Every row comes from one small tree of marks. Brackets hold a mark, then the marks that hang from it, in alphabetical order. Every link used is in the known rows. Which tree was each row made from?
Known rows:
{ruma tutuz}: | +0.42 | +0.22 | -0.92 | -0.20 | +1.93 | -1.90 | +1.41 | -1.07 | +0.75 | +0.41 | +1.76 | +0.02 | +2.45 | -0.83 | -0.11 | -0.81 | -1.14 | -0.32 |
{renuba motef {tutuz {rekidom kepa}}}: | -1.59 | +2.59 | -2.46 | -1.41 | -1.73 | -3.81 | +2.21 | -3.75 | +4.66 | +1.81 | -0.51 | +1.50 | -1.09 | +2.13 | +4.84 | -1.54 | +2.25 | -1.19 |
{motef kepa renuba {tutuz rekidom ruma}}: | -1.86 | -2.62 | -0.60 | +0.62 | -1.84 | -6.52 | +3.71 | -7.06 | +1.56 | -2.01 | +3.21 | -4.59 | -1.66 | +1.93 | +4.78 | +0.12 | -0.40 | +3.03 |
{ruma {tutuz motef}}: | -0.07 | +1.68 | +0.67 | -2.72 | +4.20 | -1.57 | -0.74 | -0.97 | +3.15 | +0.36 | +0.89 | +1.01 | +1.81 | -2.21 | -1.52 | -1.02 | -0.92 | -0.31 |
{renuba {tutuz ruma}}: | -3.46 | -0.25 | -2.73 | -2.04 | +0.94 | -4.11 | +0.97 | -3.14 | +2.27 | +0.11 | +1.71 | -2.07 | +1.39 | +2.15 | +1.75 | +3.09 | -0.79 | +0.42 |
{tutuz {motef renuba} rekidom ruma}: | -3.81 | +1.31 | -2.25 | -2.70 | -0.07 | -3.53 | -0.57 | -3.27 | +4.12 | -2.54 | +0.22 | -0.66 | -1.35 | -0.25 | +3.12 | -0.91 | -1.76 | +3.90 |
{rekidom kepa tutuz}: | -0.87 | +4.56 | -1.97 | +0.72 | +2.18 | -2.42 | +2.59 | -1.42 | +0.41 | -2.16 | +1.49 | +1.55 | -0.18 | +2.72 | +1.58 | +0.31 | +2.43 | +0.33 |
{motef tutuz}: | +0.70 | -1.13 | +1.62 | -0.41 | -0.19 | -2.26 | +0.44 | -2.41 | -0.64 | +0.15 | +0.25 | -1.78 | -1.02 | +0.98 | -1.48 | +1.84 | +0.96 | +0.41 |
{kepa {renuba {tutuz rekidom}}}: | -3.02 | +1.02 | -1.32 | -1.96 | -1.81 | -2.84 | +1.71 | -4.60 | +2.12 | +3.04 | +3.63 | -2.83 | +2.94 | +2.65 | +2.56 | -1.42 | -1.74 | +0.95 |
{tutuz {motef kepa renuba} rekidom ruma}: | -2.84 | +0.06 | -0.85 | -1.48 | +0.62 | -4.21 | +0.77 | -4.50 | +4.68 | -2.07 | +1.80 | -1.85 | -0.97 | -0.41 | +4.78 | -2.11 | -1.05 | +2.75 |
{renuba {motef kepa {tutuz rekidom}}}: | +2.57 | -1.75 | +2.37 | +0.64 | -2.55 | -4.77 | +2.24 | -4.52 | +3.57 | +2.49 | +0.82 | -1.34 | -1.97 | +0.74 | +3.36 | -1.21 | +2.32 | -2.22 |
{tutuz {rekidom kepa}}: | -0.58 | +3.45 | -2.93 | -0.47 | -2.59 | -2.07 | +2.58 | -1.25 | +2.24 | -1.52 | +0.29 | +1.28 | -1.72 | +1.45 | +3.11 | -3.54 | +0.85 | +2.48 |
{tutuz rekidom}: | +0.29 | +1.28 | -1.99 | -1.21 | -2.80 | -1.90 | +1.61 | -0.96 | +1.96 | +0.00 | +0.09 | +0.65 | -0.04 | -0.17 | +2.05 | -1.53 | -1.22 | +1.32 |
{kepa {renuba motef {tutuz rekidom ruma}}}: | -3.98 | +1.19 | -1.99 | -0.97 | -2.83 | -5.16 | +0.36 | -5.14 | +5.39 | +3.45 | +3.34 | -2.60 | +1.15 | +4.14 | +4.45 | -0.77 | +0.62 | -0.37 |
{renuba tutuz}: | -1.65 | -0.71 | -0.88 | -2.11 | +1.38 | -1.78 | +0.91 | -2.54 | +0.69 | +1.46 | +0.55 | -1.13 | +1.93 | +0.80 | +0.59 | +2.02 | -0.81 | -1.33 |
{tutuz {motef renuba} ruma}: | -4.23 | -0.01 | -0.39 | -1.48 | +2.74 | -1.78 | -2.12 | -2.63 | +2.37 | -2.52 | +0.27 | -1.30 | -1.26 | -0.16 | +0.89 | +0.60 | -0.38 | +2.71 |
{tutuz motef rekidom ruma}: | -1.90 | +3.59 | -2.83 | -3.90 | -0.71 | -3.84 | -0.53 | -1.45 | +5.95 | -1.58 | +0.21 | +1.01 | -1.17 | +0.10 | +1.94 | -1.13 | -1.00 | +2.77 |
{renuba motef {tutuz rekidom ruma}}: | -2.66 | +0.96 | -3.66 | -2.39 | -2.20 | -6.12 | +1.19 | -4.11 | +6.08 | +1.98 | +0.59 | -0.43 | +0.32 | +2.06 | +4.94 | +1.16 | +0.09 | -0.75 |
{motef {kepa renuba} {tutuz ruma}}: | -1.93 | -2.03 | +2.33 | +2.23 | -0.08 | -4.55 | +0.94 | -5.41 | +1.00 | +0.44 | +5.99 | -5.70 | -0.46 | +4.13 | +1.52 | -0.39 | +2.16 | +1.43 |

Write each row's tree:
| +0.89 | -1.22 | +0.37 | +0.60 | -2.97 | -6.78 | +2.20 | -5.16 | +4.95 | +0.90 | +1.96 | -2.14 | -2.91 | +1.91 | +4.72 | -0.48 | +2.51 | -0.71 | : {renuba {motef kepa {tutuz rekidom ruma}}}
| -3.82 | +1.24 | +1.92 | -3.41 | +3.20 | -1.05 | -2.41 | -3.92 | +2.78 | +3.04 | +2.83 | -2.08 | +2.64 | +1.44 | -1.05 | -0.16 | -0.29 | -0.26 | : {kepa {renuba {tutuz motef}}}
| -1.72 | +1.18 | -0.90 | -3.13 | +2.08 | -2.80 | +0.89 | -3.73 | +3.11 | -0.57 | +0.72 | +0.35 | +1.46 | -2.55 | +1.79 | -2.35 | -2.85 | +2.15 | : {ruma {tutuz {motef renuba} rekidom}}
| -3.38 | +1.29 | +0.08 | -0.51 | +5.65 | -5.07 | +0.81 | -4.64 | +2.56 | -2.63 | +3.35 | -1.74 | +0.72 | +1.09 | +3.48 | +1.25 | +0.46 | +0.46 | : {rekidom {tutuz {motef kepa renuba} ruma}}
| -1.88 | -1.72 | -0.12 | +0.11 | +1.56 | -5.03 | +1.02 | -4.32 | +4.35 | +2.15 | +2.17 | -1.99 | +0.49 | +2.04 | +4.65 | +1.35 | +1.82 | -3.70 | : {renuba {motef kepa} {tutuz ruma}}
| -0.89 | +4.93 | -1.74 | -3.09 | -0.27 | -1.82 | +0.38 | -1.05 | +4.87 | -1.65 | -0.80 | +2.53 | -2.45 | +0.15 | +1.82 | -3.70 | +1.05 | +2.57 | : {tutuz motef {rekidom kepa}}
| -2.28 | +4.57 | -1.91 | -2.65 | +4.07 | -4.50 | -0.60 | -1.42 | +3.97 | -1.95 | +1.70 | +0.61 | +0.62 | +1.27 | +0.46 | +2.59 | +0.18 | +0.74 | : {rekidom {tutuz motef ruma}}
| -5.24 | +3.15 | -2.15 | -4.57 | +0.23 | -5.06 | -0.71 | -5.05 | +6.02 | +1.58 | +3.90 | -2.66 | +1.93 | +2.89 | +2.16 | -0.82 | -1.43 | +2.38 | : {kepa {renuba {tutuz motef rekidom ruma}}}
| -2.72 | +2.53 | -0.15 | -1.34 | -0.18 | -3.98 | -0.26 | -3.80 | +6.04 | +0.16 | +4.84 | -2.46 | +0.37 | +1.81 | +3.54 | -4.51 | +0.08 | +2.36 | : {tutuz {motef {kepa renuba}} rekidom ruma}
| -0.63 | +0.46 | -1.31 | -2.29 | -1.77 | -3.23 | +1.21 | -3.47 | +4.35 | +3.51 | -0.60 | +0.62 | +0.62 | +0.81 | +3.80 | +0.15 | +0.00 | -2.32 | : {renuba motef {tutuz rekidom}}
| -3.79 | +1.73 | +0.85 | +1.10 | +0.29 | -0.97 | -0.51 | -4.14 | +2.38 | +3.10 | +2.23 | -1.30 | -0.03 | +4.10 | +2.24 | -2.06 | +3.97 | -1.90 | : {rekidom {kepa {renuba motef tutuz}}}
| -4.96 | +1.66 | -3.47 | -2.00 | -2.18 | -5.01 | +2.08 | -5.25 | +3.67 | +1.60 | +4.83 | -3.44 | +2.30 | +4.19 | +3.76 | -0.55 | -1.59 | +2.46 | : {kepa {renuba {tutuz rekidom ruma}}}
| -0.89 | +0.43 | -2.39 | -1.78 | -3.14 | -5.96 | +2.27 | -3.58 | +2.82 | -1.34 | +1.57 | -2.28 | -1.59 | +2.28 | +1.96 | +1.05 | -0.35 | +3.25 | : {motef {tutuz rekidom ruma}}
| +2.27 | -3.11 | +4.52 | +1.91 | +0.27 | -3.11 | +0.32 | -3.52 | +1.62 | +2.39 | +0.64 | -1.87 | -2.20 | +0.90 | +1.46 | +0.40 | +3.96 | -3.53 | : {renuba {motef kepa tutuz}}
| -1.35 | +0.64 | +2.08 | -0.45 | +5.84 | -2.65 | +0.94 | -4.05 | +1.02 | -1.32 | +2.29 | -0.89 | +1.54 | -0.28 | +2.08 | +0.59 | +0.05 | -0.90 | : {rekidom {tutuz {motef kepa renuba}}}
| -3.36 | -1.07 | +1.19 | -0.23 | +3.51 | -2.83 | -1.00 | -3.68 | +2.83 | -2.16 | +1.90 | -2.09 | -1.20 | -0.27 | +2.86 | -0.55 | +0.17 | +1.07 | : {tutuz {motef kepa renuba} ruma}
| -1.56 | -1.64 | +3.26 | -0.30 | +3.58 | -0.40 | -0.87 | -3.00 | +1.10 | -0.71 | +0.55 | -1.26 | -0.39 | -1.57 | +1.58 | -1.58 | +0.24 | -0.44 | : {tutuz {motef kepa renuba}}
| +1.08 | +1.63 | -0.18 | -2.88 | +2.38 | -4.12 | +2.18 | -3.02 | +5.34 | +0.70 | +2.45 | +0.47 | +2.35 | -2.16 | +2.37 | -3.94 | -1.79 | -0.56 | : {ruma {tutuz {motef kepa} rekidom}}
| -3.09 | +1.65 | +1.37 | +2.54 | -1.25 | -3.80 | -0.70 | -4.90 | +2.79 | +0.03 | +3.53 | -2.85 | -3.92 | +5.75 | +1.47 | -1.33 | +6.04 | +1.19 | : {rekidom {kepa {renuba {motef {tutuz ruma}}}}}
| -4.75 | +3.22 | +0.99 | -2.57 | +3.32 | -1.04 | -1.55 | -4.05 | +2.96 | +0.96 | +2.95 | -0.98 | +0.85 | +2.75 | +0.06 | -1.95 | +1.77 | +0.74 | : {rekidom {kepa {renuba {tutuz motef}}}}
| -3.37 | +3.00 | -4.39 | -1.59 | -1.90 | -6.16 | +2.33 | -4.87 | +6.27 | +0.23 | +0.46 | +0.53 | -1.78 | +3.73 | +5.86 | -0.62 | +2.06 | +0.15 | : {renuba motef {tutuz {rekidom kepa} ruma}}
| -2.43 | +2.01 | +0.99 | -1.83 | +5.04 | -1.67 | -0.34 | -2.58 | +0.68 | -1.65 | +0.70 | +0.20 | +1.03 | -0.27 | +0.43 | +2.09 | -0.29 | +0.36 | : {rekidom {tutuz {motef renuba}}}
| -2.85 | +5.47 | -3.94 | -3.00 | -0.61 | -3.84 | +0.42 | -1.84 | +6.15 | -3.34 | +0.39 | +1.80 | -2.87 | +1.65 | +2.93 | -2.80 | +1.20 | +4.13 | : {tutuz motef {rekidom kepa} ruma}
| -3.11 | +6.59 | +0.35 | -0.56 | +3.92 | -1.74 | -0.63 | -2.40 | +2.47 | -0.79 | +3.69 | +0.49 | +0.67 | +3.40 | -0.02 | -1.92 | +3.00 | +1.07 | : {rekidom {kepa renuba} {tutuz motef}}
| -1.49 | +3.52 | -0.29 | +1.67 | -3.65 | -1.08 | +0.26 | -2.60 | +3.67 | +1.75 | +2.08 | +0.36 | -2.09 | +3.41 | +3.82 | -5.61 | +3.52 | +0.50 | : {tutuz {rekidom {kepa {renuba motef}}}}
| -1.18 | +0.54 | +4.01 | -0.13 | +2.72 | +0.01 | -1.98 | -2.38 | +2.47 | +1.76 | +3.82 | -2.08 | +0.97 | +0.56 | +0.22 | -3.73 | +0.97 | -0.72 | : {tutuz {motef {kepa renuba}}}
| -3.09 | +3.07 | -1.24 | -1.95 | +0.32 | -1.44 | +0.54 | -3.27 | +2.87 | -2.88 | -0.75 | +1.14 | -2.74 | -0.13 | +2.84 | -3.67 | +0.26 | +3.56 | : {tutuz {motef renuba} {rekidom kepa}}
| -1.21 | -0.55 | +1.91 | -3.49 | +4.44 | -2.55 | -0.16 | -3.54 | +3.65 | +1.76 | +1.29 | -0.98 | +1.85 | -0.83 | +0.97 | +0.33 | -0.39 | -2.56 | : {renuba {tutuz {motef kepa}}}
| +0.04 | -1.06 | +2.45 | +0.86 | -2.65 | -3.89 | +2.80 | -5.40 | +1.30 | +1.80 | +5.11 | -4.35 | +0.20 | +2.57 | +1.92 | -2.88 | +0.91 | +1.19 | : {motef {kepa renuba} {tutuz rekidom}}
| +0.78 | +1.59 | +0.60 | -2.62 | +0.30 | -2.45 | +0.62 | -1.90 | +4.79 | +0.33 | +0.77 | +0.62 | +0.01 | -1.54 | +2.49 | -3.22 | -0.57 | -0.10 | : {tutuz {motef kepa} rekidom}
| -0.94 | +0.67 | -0.09 | -4.72 | +1.89 | -4.21 | +1.68 | -4.51 | +5.64 | +2.15 | +1.49 | -0.41 | +2.05 | -0.58 | +3.08 | -1.25 | -1.35 | -1.23 | : {renuba {tutuz {motef kepa} rekidom}}
| -3.02 | +3.44 | +0.67 | -0.22 | +4.40 | -4.43 | -0.07 | -3.93 | +3.97 | -0.22 | +6.14 | -2.35 | +2.15 | +3.15 | +1.95 | -0.79 | +1.60 | -0.06 | : {rekidom {tutuz {motef {kepa renuba}} ruma}}
| -2.59 | +4.28 | -2.38 | -5.16 | +1.07 | -3.30 | +1.24 | -3.64 | +5.33 | -0.10 | -0.36 | +1.45 | -0.16 | +0.72 | +2.28 | -1.68 | +0.10 | +1.57 | : {renuba {tutuz motef {rekidom kepa}}}
| -4.76 | +3.55 | -3.16 | -2.06 | +0.14 | -3.78 | +0.33 | -3.83 | +4.60 | -4.32 | +0.48 | +0.31 | -2.98 | +1.06 | +4.19 | -2.64 | +0.43 | +5.09 | : {tutuz {motef renuba} {rekidom kepa} ruma}
| -3.68 | +2.68 | -3.65 | -5.75 | +0.75 | -5.87 | +0.47 | -3.86 | +6.69 | +0.08 | +0.88 | -0.35 | +0.97 | +0.60 | +2.55 | +1.03 | -1.99 | +1.72 | : {renuba {tutuz motef rekidom ruma}}
| -2.96 | -0.34 | -1.50 | -1.02 | +0.63 | -4.22 | -0.47 | -3.19 | +3.88 | +2.01 | +0.24 | -0.85 | -0.02 | +2.08 | +2.70 | +2.62 | +1.02 | -2.42 | : {renuba motef {tutuz ruma}}
| -0.55 | -4.72 | +3.50 | +1.94 | +1.08 | -2.64 | +2.05 | -5.42 | -1.93 | -0.55 | +2.12 | -4.30 | -1.17 | +0.41 | +1.59 | +0.83 | +0.92 | +0.41 | : {motef kepa renuba tutuz}
| -2.40 | +3.21 | -2.03 | -2.26 | +2.06 | -3.44 | +1.90 | -4.08 | +3.39 | -2.30 | +1.03 | +1.13 | -0.17 | -1.10 | +2.95 | -4.29 | -0.95 | +3.20 | : {ruma {tutuz {motef renuba} {rekidom kepa}}}
| -5.10 | +4.86 | -2.22 | -0.90 | +4.91 | -4.41 | +0.55 | -3.93 | +2.49 | -4.75 | +1.83 | +0.56 | -1.32 | +2.56 | +2.53 | +1.00 | +1.93 | +3.04 | : {rekidom kepa {tutuz {motef renuba} ruma}}
| -2.27 | +2.95 | -3.94 | -2.52 | -1.17 | -3.60 | +3.72 | -3.71 | +2.82 | -0.20 | +0.66 | +0.45 | +0.22 | +2.03 | +3.62 | -1.40 | -0.28 | +1.44 | : {renuba {tutuz {rekidom kepa}}}
| -4.49 | +5.58 | -3.02 | +1.94 | +1.55 | -4.04 | +1.90 | -3.14 | +1.42 | -2.24 | +5.66 | -1.57 | +0.20 | +6.16 | +2.54 | -0.67 | +2.79 | +2.75 | : {rekidom {kepa renuba} {tutuz ruma}}
| -3.49 | +3.18 | -2.04 | +0.19 | -3.41 | -5.52 | +2.43 | -5.53 | +2.86 | -1.76 | +4.34 | -3.26 | -2.65 | +5.71 | +2.80 | -2.83 | +2.36 | +5.30 | : {motef {tutuz {rekidom {kepa renuba}} ruma}}
| -4.52 | +4.98 | -4.52 | -5.16 | +0.63 | -5.78 | +1.22 | -4.29 | +6.90 | -1.68 | +0.99 | +0.60 | -0.87 | +2.37 | +3.55 | -0.71 | +0.03 | +2.91 | : {renuba {tutuz motef {rekidom kepa} ruma}}
| -5.29 | +0.33 | -1.58 | -0.44 | +0.67 | -3.19 | -0.05 | -4.42 | +1.67 | +1.54 | +4.64 | -4.28 | +2.41 | +4.17 | +1.43 | +0.95 | -0.21 | +1.25 | : {kepa {renuba {tutuz ruma}}}
